Known rows, with every way that one mark hangs from another
ludab{bafak}: [ 1.03 -2.31 -1.84  3.92  3.58 -0.59  2.69 -0.76  1.85  0.82 -1.15  2.16
 -4.57 -0.76 -1.20 -2.61 -1.06 -0.89]
napaz{vufut{gubib kivad{bafak}} zumon{vofo}}: [-1.19 -0.52  0.44 -0.66 -2.54 -1.16  3.36 -1.03  3.51  0.49  1.07  5.26
 -1.38 -1.35 -1.73  0.06 -2.53 -1.49]
vufut{gubib kivad napaz}: [ 0.56 -1.81 -0.13 -0.53  0.69 -2.66 -2.17 -2.35  1.39  1.34 -1.40  3.36
 -2.27 -0.27 -0.90  2.01 -2.11  0.23]
gubib{vufut{kivad napaz{zumon{vofo}}}}: [ 0.33 -0.94 -1.11  0.76 -2.55 -3.49  4.25 -0.62  3.48  2.37  0.17  2.11
  2.44 -2.58 -0.08 -1.61 -1.02 -0.06]
kivad{bafak{ludab{vufut}}}: [-1.37 -2.77  1.51  3.76  3.09  3.22  2.32  1.59 -0.12  3.72 -0.45  4.76
 -2.03  0.27 -1.97 -0.53 -0.20  0.71]
napaz{vufut{gubib} zumon{vofo}}: [-2.00 -0.22 -1.83 -3.34  1.73 -3.58  6.10 -3.02  1.68 -1.73  1.69  3.12
 -5.53 -1.19 -2.59 -1.16 -2.81 -2.23]
napaz{vufut{gubib kivad}}: [-0.05 -1.84 -0.46 -0.58  0.46 -1.81  0.15 -2.52  0.23  0.50  0.13  2.10
 -3.94  1.12 -2.55  1.40 -2.32 -2.11]
bafak{ludab{vufut{gubib napaz{zumon}}}}: [-2.19 -1.54  1.33 -0.14  2.54 -0.11  4.26 -0.91 -1.25  1.54  0.30  7.95
 -3.13 -0.88 -2.00  1.39  1.12  1.58]
bafak{ludab{vufut{gubib kivad napaz}}}: [-0.98 -2.21  2.10  1.87  0.17  1.48  2.02 -0.11  0.74  2.41 -0.17  7.72
 -1.29 -0.52 -1.68  2.18  1.39  1.59]
gubib{vufut{kivad}}: [ 0.85 -3.00 -1.71  2.09 -1.06 -2.49  0.16 -0.47  0.45  2.16 -0.94 -1.19
  0.97 -0.25 -1.16  0.06 -3.31 -1.52]
vufut{kivad}: [ 1.41 -2.16 -1.79  2.58  0.93 -0.90 -0.33 -0.93  1.76  0.15 -1.15  1.54
 -3.02 -1.04 -0.74 -0.99 -2.08 -0.89]
safakab{gubib{vufut{napaz}}}: [ 1.04 -3.32 -2.60 -1.76  1.17 -3.71  1.67 -1.59 -5.16  3.72 -0.99 -4.71
  1.40  0.46 -1.43  0.45 -4.59 -1.48]
kivad{bafak{ludab{vufut{gubib napaz}}}}: [-1.94 -2.62  2.74  1.56  2.76  1.93  0.99  0.60 -0.55  4.51 -0.65  6.05
 -1.46  0.84 -2.05  1.70 -0.16  1.60]
napaz{vufut{gubib kivad{bafak}}}: [-0.22 -2.20  1.00  0.36 -0.06 -0.42 -1.45 -1.33  0.46  2.51 -0.37  2.51
 -2.26  1.76 -2.44  1.83 -2.79 -1.66]
vufut{kivad{bafak{ludab}}}: [ 0.25 -2.20  0.56  4.65  0.71  2.75 -0.83  1.56  2.29  3.18 -1.68  4.05
 -0.20 -0.60 -0.94  0.04 -1.23  0.43]
napaz{vufut{kivad{bafak}} zumon}: [ 0.30 -0.91  0.49  2.05 -0.61 -0.10  2.37 -0.69  0.58  2.32  0.21  4.46
 -1.57 -0.26 -1.28 -1.15 -0.06 -1.04]
bafak{ludab}: [-0.79 -1.76 -1.79  1.83  5.49  0.43  2.42 -0.31  0.24  0.95 -0.89  1.93
 -4.66 -0.41 -2.00 -1.07 -1.30 -0.18]
vufut{gubib}: [-0.73 -2.61 -2.17 -1.90  4.03 -3.47 -1.36 -2.71 -1.02 -0.97 -1.15  0.15
 -5.83  0.36 -2.20  1.36 -5.24 -1.52]
safakab{gubib{vufut{kivad{bafak} napaz}} nimiba}: [ 3.65 -4.84 -1.53  0.08 -3.83 -1.42 -1.01  1.05 -7.61  3.87 -1.77 -3.45
  4.41  0.14 -0.88  2.97 -7.17 -1.13]
gubib{vufut{kivad{bafak} napaz}}: [ 0.87 -2.65  0.77  2.53 -1.15 -1.48 -0.93  0.30  1.16  5.94 -1.51  0.34
  3.78  0.53 -0.53  0.32 -1.63  0.22]

Rows
[-0.97 -0.20 -0.98 -1.67 -2.01 -2.50  4.83 -2.14  3.37 -1.57  1.51  4.85
 -3.14 -1.95 -1.85 -0.39 -2.03 -1.88] | napaz{vufut{gubib kivad} zumon{vofo}}
[-0.29 -2.46  0.78  4.45  0.51  2.91  3.40  0.98  1.11  1.58  0.11  6.22
 -2.01 -1.15 -1.57 -0.24  1.46  0.68] | bafak{ludab{vufut{kivad}}}
[-0.31 -1.69  1.35  2.91 -1.90 -0.21  1.25  1.27  0.85  5.91 -1.16  4.01
  4.78 -0.81 -0.50  0.75 -0.10  1.26] | gubib{vufut{kivad{bafak{ludab}} napaz{zumon}}}
[ 0.86 -2.67  2.50  3.99 -2.15  0.56  2.17 -0.58  2.44  2.35 -0.26  8.49
 -1.01 -0.85 -0.84  0.90  1.81  0.98] | ludab{bafak vufut{gubib kivad napaz}}
[-1.55 -1.04  1.65  0.59 -1.13  0.62  1.29 -0.41  0.22  2.20  0.02  6.67
 -1.02  0.06 -2.35  2.28 -0.99 -0.55] | napaz{vufut{gubib kivad{bafak{ludab}}} zumon}
[ 0.48 -1.90  0.65  1.97 -2.23 -2.16  0.24  0.22  0.64  5.12 -1.16  2.30
  4.07 -0.62 -0.11  0.29 -1.26  0.51] | gubib{vufut{kivad{bafak} napaz{zumon}}}
[ 0.08 -2.33  1.43  3.40 -0.88  0.42  0.05  1.41  1.24  6.77 -1.52  2.11
  4.46  0.31 -0.90  0.91 -0.46  1.03] | gubib{vufut{kivad{bafak{ludab}} napaz}}
[ 0.13 -0.67  1.63  3.58  0.21  1.60  1.06  0.99  2.20  4.32 -1.40  7.38
  1.12 -1.65 -0.01 -0.29  1.57  2.15] | vufut{kivad{bafak{ludab}} napaz{zumon}}
[ 0.60 -3.40  1.44  4.43 -2.85  0.98  1.66 -0.11  2.07  0.42 -0.25  7.41
 -1.82 -1.12 -1.30  1.13 -0.29 -0.29] | ludab{bafak vufut{gubib kivad}}
[ 0.11 -1.15  2.13  3.02 -2.50  1.02  4.88  0.68  3.93  2.76  0.73  8.19
  0.75 -2.70  0.19 -2.16  1.99  1.51] | ludab{vufut{kivad{bafak} napaz{zumon{vofo}}}}
[-0.42  0.06  1.18  3.12 -0.82  1.73  3.84  1.41  5.54  3.42 -0.47  7.72
  1.63 -3.17  0.19 -1.75  1.32  1.99] | vufut{kivad{bafak{ludab}} napaz{zumon{vofo}}}
[-2.07 -3.07  1.90  1.86  2.46  2.23  0.59  0.96 -0.79  2.97 -0.63  5.17
 -2.11  0.72 -2.49  1.79 -1.82  0.47] | kivad{bafak{ludab{vufut{gubib}}}}
[-0.48 -2.21  3.04  1.11 -2.66 -0.24  0.29 -0.43  0.07  2.68 -0.30  8.37
  0.21 -0.82 -0.63  2.08  0.07  1.36] | ludab{vufut{gubib kivad{bafak} napaz{zumon}}}
[-1.02 -1.91  1.69  1.28  0.20  1.48 -0.33 -0.26  0.73  3.20 -0.37  4.28
 -1.36  1.49 -2.80  2.44 -1.59 -0.88] | napaz{vufut{gubib kivad{bafak{ludab}}}}
[-2.25 -1.93  2.69  1.05  1.95  1.37  2.13  0.46 -1.01  3.69 -0.41  7.83
 -1.12 -0.26 -1.65  1.62  0.27  1.87] | kivad{bafak{ludab{vufut{gubib napaz{zumon}}}}}
[ 0.34 -2.19  1.50  0.54 -0.11 -1.18 -3.82 -1.01  1.47  3.49 -1.94  3.80
 -0.13  0.37 -0.72  2.45 -2.63  0.72] | vufut{gubib kivad{bafak} napaz}
[-0.32 -0.30 -0.57 -1.53 -1.48 -3.31  2.20 -1.99  4.10 -0.56 -0.11  5.79
 -1.49 -3.04 -0.25  0.36 -1.89  0.43] | vufut{gubib kivad napaz{zumon{vofo}}}
[ 0.90 -2.54  2.62  3.98 -0.59  1.62  1.02  0.37  1.46  4.40 -0.38  5.96
  0.01 -0.22 -0.38 -0.66  1.72  1.36] | ludab{vufut{kivad{bafak} napaz}}
[-0.32 -3.38  0.65  2.70  0.73 -0.17  2.95 -0.89  0.26  0.28 -0.06  5.70
 -4.26 -0.33 -1.96  0.39 -1.10 -0.56] | ludab{bafak vufut{gubib}}
[ 0.69 -3.22  1.59  4.40 -1.06  1.96  0.54  0.87  1.14  2.61 -0.39  4.88
 -0.81 -0.42 -0.84 -0.47 -0.37  0.05] | ludab{vufut{kivad{bafak}}}
[ 2.18 -3.28 -3.93 -3.09 -1.88 -4.19  5.16 -0.44 -6.82  0.34 -0.01 -3.42
  1.22 -1.98 -1.17  0.41 -7.17 -1.67] | safakab{gubib{vufut{napaz{zumon{vofo}}}} nimiba}
[-0.99 -1.81  1.00  2.52  4.16  1.60  4.93 -0.11 -0.06  3.10  0.24  5.77
 -3.49 -0.24 -1.75 -1.09  2.62  1.57] | bafak{ludab{vufut{napaz}}}
[-1.09 -2.28  2.36  3.42  3.38  2.94  2.68  1.23  0.28  5.23 -0.56  5.69
 -1.29  0.45 -1.59 -0.58  1.56  1.75] | kivad{bafak{ludab{vufut{napaz}}}}
